Each row comes from the steps of one path. Every step used is in the known rows, and no mark comes twice. Write the path behind each row, first mark first.
Known rows:
losiv, rano, kitaf, ludod, gamut: [+0.69,+1.88,-3.27,-2.18,+0.01,+3.56,+2.00,+2.23,-0.40,-0.16,-1.83,+0.79,-2.94,-1.70,-1.35,+4.27,+4.53,-0.13,+1.51,+1.58,-2.98,-2.82]
gamut, ludod, kitaf, fusiz, vukik: [-0.50,+0.50,+0.70,-4.62,+1.01,+1.50,+1.38,+1.80,+1.35,-1.00,+0.73,+1.65,-2.64,-1.11,-4.11,-0.96,-0.89,-0.11,+1.66,-2.21,-3.53,-1.43]
rura, ludod, kitaf, rano, gamut: [-3.24,+0.81,-0.66,-0.86,+0.68,+5.13,-0.36,+1.93,+0.11,+0.59,-2.85,+1.39,-0.75,-0.10,-0.50,+2.81,+2.62,-2.14,-2.86,-2.19,-1.21,+0.51]
rura, ludod, kitaf, rano, losiv: [-3.43,+0.55,-0.81,+0.07,+0.21,+3.13,-1.09,+1.69,-0.88,+1.42,-1.35,+0.17,-1.79,+1.10,+0.66,+3.92,+4.48,-3.22,-2.51,-1.81,-0.66,-0.40]
kitaf, rano: [-2.66,+0.80,+0.60,-0.72,-0.02,+1.11,+0.22,+0.46,-0.46,-0.15,-1.11,+1.17,-1.05,+1.45,-1.09,-0.38,+3.33,+1.53,-2.51,-0.84,-0.58,-1.29]
kitaf, rano, rura: [-3.14,-0.37,-0.59,-1.12,+0.03,+0.58,-0.11,+2.02,+0.06,-0.60,-2.46,+0.70,-0.51,+2.05,-0.34,-0.99,+4.95,+0.52,-1.48,+0.77,-3.40,-0.40]
rano, rura, ludod: [-3.21,-2.09,-1.90,+0.73,+0.77,+1.84,-0.08,+3.68,-0.25,-0.08,-3.05,+0.01,+0.45,+1.85,+2.06,+1.74,+1.29,-2.22,+1.58,+1.23,-3.39,+0.63]
fusiz, vukik: [-1.08,-0.13,+1.07,-1.47,-0.04,-0.60,-1.12,+1.11,+0.78,-0.52,-0.92,-0.24,-0.09,+0.74,-1.83,-0.59,-0.58,+0.11,+2.41,+0.33,-1.20,-0.55]
ludod, kitaf: [-2.68,+2.45,+1.03,-1.92,+0.99,+2.42,-2.00,+1.55,+1.53,+0.22,-0.38,+1.17,-0.41,-0.50,-1.82,+2.12,+0.86,-1.12,+0.07,+0.26,-1.61,-1.54]
losiv, rano: [-0.13,+0.27,-0.44,-0.79,+0.51,+3.07,+0.05,+1.53,-1.27,-0.89,-0.02,+0.32,-1.74,+0.31,+0.43,+2.07,+0.65,+2.22,+1.10,-0.34,-2.67,-3.22]
rano, kitaf: [-1.06,+2.06,-0.56,-1.10,-1.01,+0.80,+0.51,+1.73,+1.30,-0.95,-1.89,-0.29,-0.38,+0.31,-0.56,+2.97,+2.68,-1.68,+0.59,+1.85,-4.40,-1.12]
vukik, fusiz: [-1.05,+1.56,+1.84,+1.34,+1.15,-0.13,-0.82,+0.16,+0.54,-1.12,+1.81,-0.87,+0.72,-1.11,+1.62,-0.59,+0.52,+0.40,+0.16,-0.05,-0.60,+0.83]
rano, gamut, ludod: [-1.26,-0.53,-0.91,-2.65,+0.26,+3.39,+2.57,+2.39,-0.44,-0.10,-1.45,-0.05,+0.64,-1.33,-0.23,+1.11,-2.60,+0.78,+0.74,-1.21,-2.45,+0.10]
kitaf, fusiz, vukik: [-0.30,-1.02,+1.37,-1.89,-0.67,-0.60,-0.31,+0.24,+0.96,-1.18,+0.63,+0.00,-1.85,-0.37,-2.64,-1.37,+0.56,-0.28,+0.92,-1.33,-2.25,+0.10]
rura, ludod: [-2.79,-0.97,-0.70,+1.31,+0.57,+2.54,+0.37,+2.08,-0.72,+0.56,-1.43,+0.74,-0.16,+1.19,+1.52,+2.31,-0.52,-1.25,+0.47,-0.54,-0.24,-0.24]
kitaf, rano, gamut, ludod, rura: [-2.00,+0.58,-0.05,-3.32,-0.18,+3.25,+2.92,+1.82,-0.44,+0.57,-1.17,+2.07,-0.82,-0.90,-1.23,+1.40,+0.67,-0.18,-0.83,-1.68,-3.88,-0.69]
rano, gamut: [-1.94,-0.04,+0.00,-1.20,-0.31,+2.86,-0.11,+1.36,+0.38,-0.04,-1.73,-0.78,+1.36,-1.30,-0.07,+2.19,-0.66,-0.31,-0.41,-0.15,-1.55,+0.89]
rano, kitaf, ludod: [-0.48,+1.51,-2.38,-1.67,-0.76,+1.71,+1.94,+0.46,+0.98,-0.94,-3.81,-0.04,-0.78,+0.52,-1.38,+3.79,+3.79,-1.95,+1.00,+2.04,-3.54,-1.45]
fusiz, vukik, rano: [-1.06,+0.96,+1.13,-0.79,+0.09,-1.40,-0.80,+1.79,+0.71,+0.90,+0.44,-0.78,-2.29,+0.06,-1.35,-3.23,-1.00,+0.91,+2.47,+1.00,+0.03,+0.34]
gamut, ludod, kitaf, rano, losiv: [-2.11,+1.27,-0.44,-3.40,+0.48,+2.09,+1.18,+1.96,-0.80,+0.72,-0.06,+0.84,-2.07,+0.22,-1.42,+1.42,+2.79,-0.33,-1.41,-1.82,-2.30,-1.92]
gamut, ludod: [-1.45,-0.08,-0.51,-1.99,+0.92,+1.64,+2.73,+2.29,-0.64,-0.20,-0.14,+1.06,-0.65,+0.48,-0.31,-0.03,-2.43,+1.64,+1.49,-0.69,-1.94,-1.79]

Which path is each row?
[-1.56,+0.62,+0.36,-2.75,+0.89,+1.84,+2.59,+2.81,-0.06,+0.97,+0.82,+2.49,-0.90,-0.06,-0.68,+2.01,-2.94,-1.11,+3.16,+0.15,-4.23,-2.24] -> gamut, ludod, rura
[+0.39,+0.76,+0.29,-2.41,-1.60,-0.57,+0.48,+1.10,+2.12,-1.98,-1.08,-0.51,-1.99,-0.64,-2.94,+0.94,+3.25,-2.12,+1.00,+0.30,-5.63,+0.00] -> rano, kitaf, fusiz, vukik
[+0.36,+1.86,-1.13,-1.76,-0.65,-0.80,+0.75,+1.05,+1.43,+0.02,-2.34,-1.11,-2.95,+0.04,-2.28,-0.95,+2.05,-0.98,+3.10,+2.21,-2.25,-0.04] -> fusiz, vukik, rano, kitaf, ludod
[-1.66,-1.62,-0.87,-0.55,+0.37,-0.52,+0.31,+3.90,+0.36,+1.72,+1.21,+0.19,-3.97,-2.00,-1.13,-3.42,+1.51,-1.85,+1.92,+0.11,-0.61,+2.92] -> kitaf, fusiz, vukik, rano, rura, ludod, gamut
[-0.13,-1.65,-1.55,-2.24,+0.95,+3.65,-1.06,+3.38,+0.23,-1.67,-1.58,+0.54,-3.40,+0.13,-0.55,+1.64,+3.30,-1.53,+2.38,-1.11,-6.43,-1.29] -> losiv, rano, rura, ludod, kitaf, fusiz, vukik
[-1.41,+0.98,+0.86,-3.07,+0.53,-0.08,-1.83,+2.52,+2.58,-0.07,+0.43,+0.08,-3.49,-1.47,-3.18,-2.44,+2.45,-1.90,+1.41,+0.54,-4.07,+1.00] -> ludod, kitaf, fusiz, vukik, rano, rura
[-3.21,+0.94,-0.26,-0.05,+1.25,+3.83,-1.17,+2.46,+0.41,+0.63,-1.29,+1.49,-0.66,+0.39,+0.12,+3.31,+0.12,-2.43,+0.13,-0.68,-0.97,-0.79] -> rura, ludod, kitaf
[-1.70,-0.45,-2.16,-0.98,+1.44,+4.89,-1.09,+3.90,-0.43,-0.97,-2.29,+0.65,-1.88,+0.74,+1.37,+3.50,+2.61,-1.06,+1.79,+0.14,-5.42,-2.10] -> losiv, rano, rura, ludod, kitaf
[-0.25,+0.17,-0.04,-2.69,+0.17,+0.62,+1.54,+2.55,+0.22,+0.73,-0.49,-0.93,-1.75,-1.51,-1.44,-2.98,-3.08,+1.29,+2.92,-0.47,-1.30,+1.20] -> fusiz, vukik, rano, gamut, ludod
[+0.65,+1.75,-1.26,-1.51,-0.40,+3.00,+0.69,+2.21,-0.05,-1.87,-1.27,-0.11,-2.19,-0.05,+0.13,+3.81,+3.15,+0.62,+1.20,+0.92,-5.84,-3.27] -> losiv, rano, kitaf
[-3.54,+1.77,+0.00,-2.52,+0.96,+2.02,-1.70,+2.28,+1.54,-0.24,-2.39,+1.46,-1.02,+0.99,-1.95,+0.38,+5.41,-0.87,-1.86,+0.48,-4.09,-0.88] -> ludod, kitaf, rano, rura
[-2.23,+0.60,-2.13,-1.32,+0.97,+1.89,+1.25,+1.38,-0.34,+1.85,-0.71,+1.35,-0.94,-1.55,-1.75,+1.43,+1.37,-0.56,+0.76,+1.35,+2.75,-0.33] -> kitaf, ludod, gamut
[-0.71,+1.57,+0.46,-3.68,+0.80,+1.65,+0.32,+2.84,+1.33,+0.89,-0.41,-0.37,-1.98,-2.14,-2.53,-2.46,-2.36,+0.30,+2.44,-0.55,-1.71,+0.76] -> fusiz, vukik, rano, gamut, ludod, kitaf
[+0.34,-0.28,+0.92,-3.65,-0.46,+0.69,+2.22,+2.07,+0.86,+0.98,+1.99,+0.55,-3.57,-2.95,-2.48,-2.10,-2.15,-1.47,+2.71,-1.32,-4.21,+1.30] -> kitaf, fusiz, vukik, rano, gamut, ludod, rura
[-0.51,+1.24,+0.61,-4.20,+1.00,+0.99,+1.60,+2.28,+1.21,+0.16,+1.81,+1.35,-4.26,-1.61,-3.64,-3.10,-1.25,+0.35,+1.58,-1.77,-2.83,-0.70] -> gamut, ludod, kitaf, fusiz, vukik, rano
[-0.16,+0.72,+0.14,-3.72,+0.10,+0.15,+0.99,+2.18,+0.34,+0.93,+2.32,-0.63,-4.35,-1.74,-2.25,-1.46,+0.25,-1.25,+1.49,-1.79,-2.48,-0.17] -> gamut, ludod, kitaf, fusiz, vukik, rano, losiv
[-1.34,+0.87,+0.25,-3.91,+1.05,+2.59,+1.91,+1.83,+0.86,-0.62,+1.15,+2.08,-2.30,-1.17,-2.71,+0.32,-0.73,-0.16,+0.29,-2.19,-3.52,-1.76] -> gamut, ludod, kitaf, fusiz
[+0.52,+0.12,-0.95,-3.57,+0.57,+5.45,+2.61,+2.93,-1.10,-0.16,-0.19,+1.31,-1.51,-1.86,+0.33,+3.90,-1.96,+0.54,+2.40,-1.12,-6.09,-2.53] -> losiv, rano, gamut, ludod, rura
